Each row comes from the steps of one walk. Every step used is in the known rows, and no mark comes twice. Write the walk behind each row, first mark first.
Known rows:
Z D M: [ 25.4   1.9 -33.9  34.1   1.4  -2.1  -2.5  23.7 -17.2  15.8 -13.0   0.1
   6.1   7.4  -4.5   5.0   0.7 -19.7  -4.3  14.5  -6.4   5.2   4.3  -9.6]
D Z: [ 35.3   5.4 -21.8  15.1  11.9  30.5   3.0   1.1   8.9  25.1  -0.5   1.2
 -17.5  -9.9   9.4  33.2   5.4 -19.3  -6.0   6.1  25.7 -12.9  27.9  -5.2]
Z S M: [ 10.5 -10.2 -29.4 -15.9  21.6  28.5   0.9   7.1  27.0   9.4   7.5  -6.7
   1.2  -8.3  -4.5  16.5   5.0 -21.4   4.8   1.1  -7.9   4.3   2.6  -7.9]
M D Z S: [ 37.2  -7.9 -34.7  25.5  16.7  42.3   7.9  10.7  13.4  26.4   2.9   3.3
 -17.9  -6.0   6.0  17.4   1.3 -33.1 -10.4  13.2   5.3  -8.6   5.6   7.0]
Z D: [ 19.9  -2.2 -27.5  18.8   3.2   1.8  -9.6  17.1  -6.6   2.8  -3.7  -1.6
   1.6  10.2   2.8  11.6  -6.3 -19.6  -0.9   8.8  -7.8   6.2  -8.0 -16.8]
S M C Z N F W: [ 25.7  16.4 -59.2  -3.4  29.7  19.8  14.3   5.4  25.8  39.0  -0.9   8.6
 -28.4  -0.5   2.4  30.4  41.8 -49.8  -4.7  19.2  -8.3  -5.9  52.9 -15.0]
Z N M: [ 18.1 -11.5 -20.7  -2.2   8.3   8.6  -6.9   6.8  26.0  10.2  -4.4  -6.3
 -25.6   4.3  -4.7  10.1  -0.6 -28.2   4.1   5.0  11.6   7.7   5.7 -23.5]
F W: [ 14.5 -16.3 -32.5  17.5  16.1  13.1  -0.9  -1.9  -2.8  20.2  -1.7  -3.8
 -27.6  -4.9   8.2  25.5   9.1 -16.3  -2.6  17.4   2.5   7.3  15.2 -15.7]
Z N: [ 23.6  -6.6 -25.4   6.2   4.6  18.2   1.9  10.6  12.2   8.2  -4.2 -10.2
 -14.9   0.7   0.1  18.6   6.7 -27.4  -5.1  13.4   5.1  -1.7  10.2 -14.9]
M N: [ 31.1  -8.9 -18.5   5.3   1.7  22.8   1.2  12.5   4.1  20.0  -1.0   1.9
  -8.4   1.2  -2.9  18.3   7.2 -26.7  -6.5  13.8  12.9  -5.6  18.9  -7.7]
C Z D M N F W: [ 37.1  15.0 -60.5  50.3   5.5  11.8  11.8  31.9  -2.9  47.8 -20.7  11.4
  -6.9   7.8   0.6  11.2  47.4 -39.0 -13.0  27.1  -6.4  10.4  33.2  -9.0]
D Z S M: [ 20.6   2.5 -28.6  -8.0  23.8  39.4   6.6   3.2  36.3  26.5   4.6  -5.0
  -5.4 -17.4   5.1  26.8   5.3 -22.4   0.9  -1.4  11.0  -3.9  19.8  -3.2]
Z S: [ 25.5 -13.0 -30.6   8.1  12.5  36.7  -3.6   9.1  16.0  10.7   0.5  -7.9
  -2.0  -5.6  -2.6  12.0   1.6 -21.8   1.6  10.0  -0.5  -1.5   0.0  -7.1]
N F: [ 32.6  -1.0 -48.2  16.8   7.6  33.9   6.1  10.8   4.5  11.3   6.9  -3.0
  -2.5  10.5   4.7  29.8  28.7 -20.1  -7.1   1.7   5.0  -1.0  21.3 -16.5]
M C Z N: [ 42.4  14.8 -28.9   3.9  15.3  19.2  -1.6   7.1  12.8  26.8  -7.9  10.1
 -25.6  -4.0  -7.1  14.8   8.6 -50.6  -2.3  25.4   9.0 -26.8  36.2   0.6]
S Z N M: [ 15.7 -29.8 -21.9 -18.9  24.7   4.7  -5.8  13.7  30.2   8.1  -0.7   9.6
 -15.4   5.7  -7.2  12.2  -0.8 -30.6   2.7   2.6   9.7   7.0  -2.0 -10.1]
N M C: [ 29.3  -5.4 -22.5  -4.8  15.9   6.7 -13.7  -2.8   6.5  20.8   3.4  10.0
 -23.9   7.7  -7.9  11.9 -14.1 -32.0   5.8   5.9  10.3 -11.5  24.8 -13.9]
Z D M N: [ 30.5   0.9 -27.5  31.6  -7.8  -0.3   0.7  33.0 -13.4  24.7 -16.2   2.6
   9.4   9.1  -6.9   0.1   3.3 -27.4 -10.5  19.0  -2.7   4.0  11.7  -6.9]
C M N: [ 44.6   0.5 -26.4  17.0  -3.9  25.9   4.9  16.4  -3.9  33.1 -11.4   1.0
 -13.7   5.4  -9.4   8.9   4.5 -26.5  -5.6  19.8   7.2 -10.9  10.4  -4.0]
M C Z: [ 45.3  14.6 -27.1   4.2  20.3  20.5  -6.5   0.6   0.6  28.8  -0.3  19.3
 -22.8  -5.1  -7.2  18.5   7.4 -43.3   1.2  21.1  11.6 -29.2  38.8   6.7]
D Z N F: [ 40.3  11.7 -46.9  23.0   5.5  44.4  17.4  14.4  25.7  26.9  -2.7  -9.7
 -12.6   2.9  12.9  36.8  30.8 -27.5 -15.1   3.0  18.3  -7.1  34.9 -18.7]
N F W: [ 22.4  -9.9 -56.1  25.5  15.2  26.3   8.7   4.9   2.5  22.1   2.8  -5.8
 -17.7   6.4  11.6  32.8  34.1 -18.2  -8.1  10.7  -1.9  11.1  24.8 -23.7]
W F: [ 29.4  -3.6 -19.4  13.0  11.9  15.2  -8.9   9.8   4.0  20.8   1.0  -3.8
 -12.6  -9.4  -1.6  30.5  10.3 -22.9  -5.6  21.7   6.5   3.2  25.9  -6.3]
Z S M N F: [ 23.8  -4.7 -47.0 -10.5  11.7  45.3  14.4  22.0  35.8  21.6   8.4  -5.9
  13.4   5.3  -4.4  20.4  31.2 -31.7  -6.0  -0.7  -8.1   6.9  19.5 -13.1]
D Z S M N: [ 25.4   0.9 -21.2 -11.0  15.5  42.1  11.5  12.4  40.7  36.9   0.7  -1.9
  -2.9 -15.6   1.8  23.2   7.5 -30.5  -4.8   2.9  14.1  -5.6  27.2  -2.0]
S Z D M: [ 23.5 -16.3 -34.6  17.0  16.6  -4.6  -1.8  29.8 -12.7  13.7  -9.5  17.6
  17.9   8.5  -6.9   7.6   0.8 -20.5  -5.8  12.3  -8.8   4.2  -4.8   3.7]

Which walk is each row?
[ 27.8  -5.7 -21.7  -5.7  11.5   7.2  -7.8   3.7  19.1  19.3  -3.7   1.4
 -28.1   8.2  -7.9   8.0 -10.5 -40.5   2.2  10.5   7.7  -8.4  22.7 -19.4] -> Z N M C
[ 39.2  20.4 -30.5  16.5  14.3   2.3 -12.4  12.8  -5.3  21.3  -7.4  19.9
  -8.7   6.2  -5.1   7.7  -3.8 -44.9   2.0  21.2  -3.3 -20.1  20.7  -1.8] -> M C Z D
[ 16.4 -11.1 -23.4 -18.9  13.0  30.7   5.0  15.6  31.3  19.0   4.1  -3.6
   4.0  -6.6  -7.4  11.7   6.2 -30.3   0.3   6.2  -3.5   3.6   9.7  -6.3] -> Z S M N
[ 20.8 -17.5 -27.1   9.2  11.6   2.6  -0.8  12.1  14.9   8.3   1.4   3.6
 -36.2  12.4  -5.0   3.3  -2.0 -40.5  -2.1  11.6  -1.5   9.4  -4.9 -13.5] -> Z N M D
[ 40.7  -1.6 -57.5  34.6   1.2  34.3  17.5  16.9  -1.4  45.5 -11.3  -4.2
 -20.2  12.7   2.4  20.4  33.2 -27.1 -13.0  21.8  -2.4   3.5  23.6 -18.0] -> C M N F W
[ 49.6  18.6 -34.1  17.5  13.0  17.3   5.3  14.3   1.8  41.4 -17.3  12.0
 -21.7  -6.9 -15.0   8.9  16.8 -49.0  -6.4  30.7   9.6 -28.2  46.7   7.8] -> D M C Z N
[ 39.4  11.0 -22.2  -3.9  24.1   9.3 -14.0  -3.9  14.2  29.6  -0.8  23.5
 -33.2  -0.8 -12.9  11.1   0.4 -45.4   9.4  13.3  17.3 -20.5  34.1  -1.5] -> N M C Z
[ 24.9   1.3 -27.6   2.2  24.1  16.8  13.1   3.3   8.4  24.0  12.0  14.0
 -22.8  -4.7   7.9  30.7   6.3 -29.8  -7.9   3.7   6.0  -5.6  20.9   3.5] -> S M D Z
[ 42.7   2.2 -33.6  18.2  10.1  16.0   2.2   8.2 -18.8  33.1  -5.8   8.1
  -8.4   1.0 -10.2  14.0  -0.1 -28.9  -6.9  19.1   5.2 -21.9  38.5   2.3] -> D M C
[ 20.0  -1.2 -59.3  17.6  24.0  24.2  30.1  10.1  23.1  35.3   4.9  -0.2
 -33.2   3.0  19.6  37.4  38.5 -37.4 -18.8   9.6  -6.2  12.3  31.6 -16.3] -> S M D Z N F W
[ 40.6  12.4 -59.7  21.0  21.6  29.4   9.3   7.7  15.0  40.1  -8.3   5.4
 -32.1   2.7   3.9  26.2  38.4 -49.4  -8.8  28.3  -1.1 -12.4  50.0 -14.1] -> M C Z N F W
[ 46.5  16.4 -65.1  35.8  17.9  25.4  17.7  14.5   4.2  52.9 -16.8   6.9
 -26.9  -0.4  -3.1  19.5  46.6 -48.6 -13.1  32.5  -1.6 -13.9  60.4  -6.0] -> D M C Z N F W
[ 28.2 -10.0 -49.3  23.2   6.3  30.6  12.7  13.8   6.8  31.3  -0.4  -1.5
 -14.9   8.2   9.4  28.8  36.9 -26.0 -13.7  15.4   2.6   8.9  32.7 -21.2] -> M N F W
[ 15.1 -10.4 -29.1  -7.2  21.0   6.0   6.5   6.6  -0.8   7.2  14.5  11.6
 -17.3   5.2  -1.0  19.0   5.7 -30.0  -4.3   6.6 -10.7   3.8   3.8  -0.2] -> S M D
[ 29.1  18.5 -27.4 -20.6  24.5  12.4   3.1   4.6  24.0  26.4  -1.3  13.5
 -22.6  -7.4  -9.7  18.5  11.5 -51.0   2.3  17.0   2.8 -21.0  39.5   0.1] -> S M C Z N
[ 18.9 -28.6 -57.9   6.4  25.1  22.6  13.2  17.1  18.4  19.1  -0.2   1.6
 -10.1   8.4   9.0  31.3  36.8 -27.2 -12.1  12.4  -7.0  11.7  13.9 -17.2] -> S Z N F W
[ 37.3  -2.0 -28.8  23.4   9.0  24.1  13.1  12.0   9.8  24.5  -1.3   2.3
 -30.8  -0.6   9.4  22.7   6.3 -37.4 -16.1  16.9  12.1  -9.0  14.5  -1.6] -> M D Z N
[ 26.3   0.2 -18.4   5.4  11.5  18.2  -1.1   3.8  35.2  25.0  -7.3  -4.4
 -32.6  -4.4   4.1  20.4   0.1 -29.1  -0.8   2.7  30.4  -1.0  22.7 -18.2] -> D Z N M
[ 38.5   6.7 -51.1  39.4  -9.4  16.1  11.3  39.3  -8.2  27.5 -12.5  -0.1
  18.4  20.2  -2.9   8.2  27.8 -28.8 -16.2  11.5  -7.3   7.5  20.1 -14.2] -> Z D M N F
[ 27.9  -1.4 -58.7  48.3  -2.2   8.6  13.0  33.3 -11.1  38.5 -16.4  -1.6
   3.0  16.4   4.4  11.8  33.1 -26.3 -17.0  20.7 -13.1  18.8  24.8 -21.6] -> Z D M N F W
[ 14.2 -16.9 -35.6  -6.4  24.1  22.3   6.5  11.8  15.8   7.3  12.4   3.6
  -8.1  -0.2  -4.9   9.7   2.8 -33.4  -1.8   7.6 -19.6   6.9  -7.1   1.7] -> Z S M D
[ 24.4  -1.1 -37.3  -4.9  31.9  25.7   5.8  10.2  23.8  17.3   7.8  16.3
 -16.3  -8.8  -8.9   8.3  16.8 -46.3   3.0  14.8 -13.4  -2.4   1.7  14.0] -> C Z S M D
[ 33.5   9.7 -26.4   6.9  12.6  22.3   0.1  10.3  20.4  17.8  -8.8   2.5
 -23.7  -8.4  -4.5  17.7  19.8 -39.8  -0.4  20.9  13.1 -10.1  19.5  -3.8] -> C Z N
[ 44.7   1.9 -48.9  28.0  -3.9  34.3  17.7  26.8  -2.8  34.8  -5.7   1.6
   4.5   9.7  -6.2  19.1  37.8 -27.5 -16.4  11.6   8.3  -2.8  39.2  -6.6] -> D M N F
[ 34.4  -0.7 -28.9  15.7  15.3  47.4   2.7   6.0  25.1  26.5  -2.4  -7.7
  -8.4 -14.5   6.2  22.7   2.7 -22.2  -4.0   7.6  16.9 -10.3  16.1  -2.5] -> D Z S
[ 31.5 -12.3 -30.2  17.6  21.3  31.2  -0.3   6.6  27.6  27.5   3.3   6.6
 -29.5  -1.4   0.8   7.2  -4.9 -35.2  -2.6   5.3  10.2   0.9   1.7  -1.1] -> N M D Z S
[ 34.7   3.6 -32.3   8.4  20.1  37.7  -4.2   8.3  24.3  19.2  -4.2   3.1
 -11.4 -14.0  -7.7  11.6  15.4 -34.8   4.5  17.1   6.2 -10.2   8.6   4.8] -> C Z S
[ 22.4  -2.1 -52.8   6.6  20.9  50.2  23.3  13.2  42.7  48.5   0.9  -5.1
  -8.5  -8.7  13.5  33.8  37.4 -29.8 -11.7   5.1   3.3   8.9  39.5 -15.3] -> D Z S M N F W
[ 19.4 -36.2 -27.3  -7.8  25.9  -0.7  -0.5  18.0  19.1   6.2   4.3  20.8
 -24.0  14.0  -6.9   5.0  -1.0 -41.5  -3.0   9.5  -3.3   8.2 -12.8  -0.9] -> S Z N M D
[ 38.8  -0.9 -28.3  24.7  14.5  26.8   8.3   5.3  -2.3  24.3   5.3  11.3
 -26.4  -1.6   8.9  25.9   3.6 -30.2 -13.3  12.2  14.5 -11.5  16.7   5.4] -> M D Z
